Each row comes from the steps of one walk. Every step used is in the known rows, and no mark comes twice. Write the walk behind each row, first mark first.
Known rows
rididar -> tuka -> mafas -> kivef: [  8  -3  20  35  38 -32 -47  11  57   5  -1  32 -26 -13  40  12  11  -6]
tuka -> kivef -> ludu -> dokize -> mafas: [-31   0   4  -5 -22 -32  27  -1 -36 -11  -3  28  23  19 -32  -9   3   2]
rididar -> dokize -> tuka -> mafas: [ 39 -18 -24  26  17 -22 -15   1  43 -21 -21   2 -11  -9  21   1  21   3]
rididar -> dokize -> mafas -> kivef -> ludu: [ -6 -37 -41  28  32  -2 -48  24  53  -7  -2  36  26   3  22  24  21 -19]
tuka -> kivef -> ludu -> dokize: [-15  13   6  -5 -57 -19  24   2 -31 -24   0  20   9  20 -49  -4  25   2]
tuka -> mafas -> rididar: [  3  -1   0   5  14 -17 -42  14  29   0 -11  -8 -22 -17  24  16  19  20]
mafas -> rididar: [ -8  -6 -10   1  -8  11 -27  30   5   1   4 -12  -5   1  22  18  13   4]
rididar -> tuka: [-14   3   7  23  15  -1 -13  13   1  -7  15  21 -16   6  21   5  11 -21]
mafas -> kivef -> ludu -> dokize -> tuka: [ 27 -21  10   2 -66 -41  -6  13  33   3 -10  19  31  26 -21  18   0  -9]
dokize -> mafas -> rididar: [-25 -20 -12   3  27  -1 -23  29   0  12   0  -4  12  -2  38  13  -9   4]
dokize -> mafas -> rididar -> tuka -> kivef: [-45 -11  -8  31  27   9 -13  53 -26 -15  19   9 -11   9  53  11   4   4]
dokize -> mafas: [-16 -14  -2   2  34 -14   3  -1  -5  11  -3   7  17  -3  17  -2 -23   0]
ludu -> dokize -> mafas: [-22   0  20 -11  14 -38  16 -16 -23  18 -10  22  24   6  -4 -14 -26 -19]
ludu -> dokize: [ -6  14  21 -13 -21 -25  13 -14 -19   6  -7  15   6  10 -21 -12  -2 -21]
kivef -> ludu -> dokize: [ -8   6  11 -12 -42 -30  -1 -10  -3  -4  -4  27  15  17 -42   5  21 -19]
mafas -> rididar -> dokize -> ludu: [ -2 -21 -59  11  19   1 -52  29  30 -28   3 -16 -13  -5  29   2  61   2]
tuka -> mafas -> kivef: [ 22  -5  15  11  22 -30 -34  -2  54  11 -16  12 -12 -21  18   8  -2  16]
dokize -> tuka -> mafas -> kivef: [ 46 -23  10  17  -2 -41 -19   7  60   9 -22  -2   1 -10  25  12 -14  25]
tuka -> dokize -> ludu: [ -9 -22 -10  -7   6 -46   4 -12  18 -26  -8  10 -14 -17  -9 -15  39  44]

Write each row's walk
[-32 -35  15  32  46 -35 -18  22  32  -2   3  58  -6 -10  48  11  -2   5]  rididar -> tuka -> dokize -> mafas -> kivef
[-33 -15  -1  -7 -15 -31 -25  18  -5   7  -3  21  27  17  -5  19  12 -15]  kivef -> ludu -> dokize -> mafas -> rididar
[-24  -4  -2  25   9  12 -40  43   5  -7  18   7 -20   9  43  22  25 -16]  mafas -> rididar -> tuka
[-10 -31  -8  12  12 -20 -32  18  39  11  -1  26  32   3  11  24  -6   2]  dokize -> mafas -> kivef -> ludu
[-30   5  -7  29  -7  24 -15  55 -20 -26  20   1 -29  12  36  13  28   4]  mafas -> rididar -> tuka -> kivef
[-32  -3 -18  31 -28  19 -29  59  -6 -37  25  12 -19  18  15  30  52   5]  mafas -> rididar -> tuka -> kivef -> ludu
[-28 -10  12  23  13 -21   0   9   6 -25   6  44 -28  -5  16   6  28   3]  rididar -> tuka -> dokize
[  5 -10   9  35  16 -35 -61  16  71  -8   2  44 -16  -7  20  30  35  -6]  rididar -> tuka -> mafas -> kivef -> ludu
[ 20 -13   3  14   0 -36 -50   1  69  -1 -12  24   0 -13  -2  24  23  16]  tuka -> mafas -> kivef -> ludu
[-36 -34  -5   5  23 -21 -12  24   5  -6  -7  19  -2 -12  31  14   7  29]  tuka -> dokize -> mafas -> rididar
[-40  -6  -5  -2 -31 -19   1  31 -30 -12   1  14  19  21  -9   9  15   7]  tuka -> kivef -> ludu -> dokize -> mafas -> rididar
[ 15 -17 -18  13 -59  -4  26  27  -7 -31   3  -8  13  22 -23  10  14  32]  dokize -> tuka -> kivef -> ludu
[-51   4  13  19   8 -16   1  39 -44  -9   9  25  -7  18  34  -1   2 -15]  ludu -> dokize -> mafas -> rididar -> tuka -> kivef
[  0   4  31  24  -3 -60 -47   1  53   0  -5  58 -10   4  -1  16  32 -25]  rididar -> tuka -> mafas -> kivef -> ludu -> dokize
[ -6 -23   3  10  33 -15 -18  13  25  21  -4  15  22  -5  33   6 -30   0]  dokize -> mafas -> kivef
[ 13   5  13  -1 -60 -24  51   7 -41 -14  -9  -6   8  24 -21 -18 -13  12]  ludu -> dokize -> tuka -> kivef
[-30  -7   9  -9   6 -26 -11  14 -19  18  -7  10  16  10  18   3 -13 -16]  ludu -> dokize -> mafas -> rididar
[-47 -11   6  16   2 -32 -37  32  -2   0  12  40  12  24  19  24  24 -36]  kivef -> ludu -> dokize -> mafas -> rididar -> tuka
[ 15 -12   6  -4 -65 -39  14   0   3  -7  -8  11  26  28 -38   8   9 -11]  kivef -> ludu -> dokize -> tuka
[ 44 -30   0  19 -25 -46 -33  11  75  -4 -19  10   8  -2   2  28  10  26]  dokize -> tuka -> mafas -> kivef -> ludu
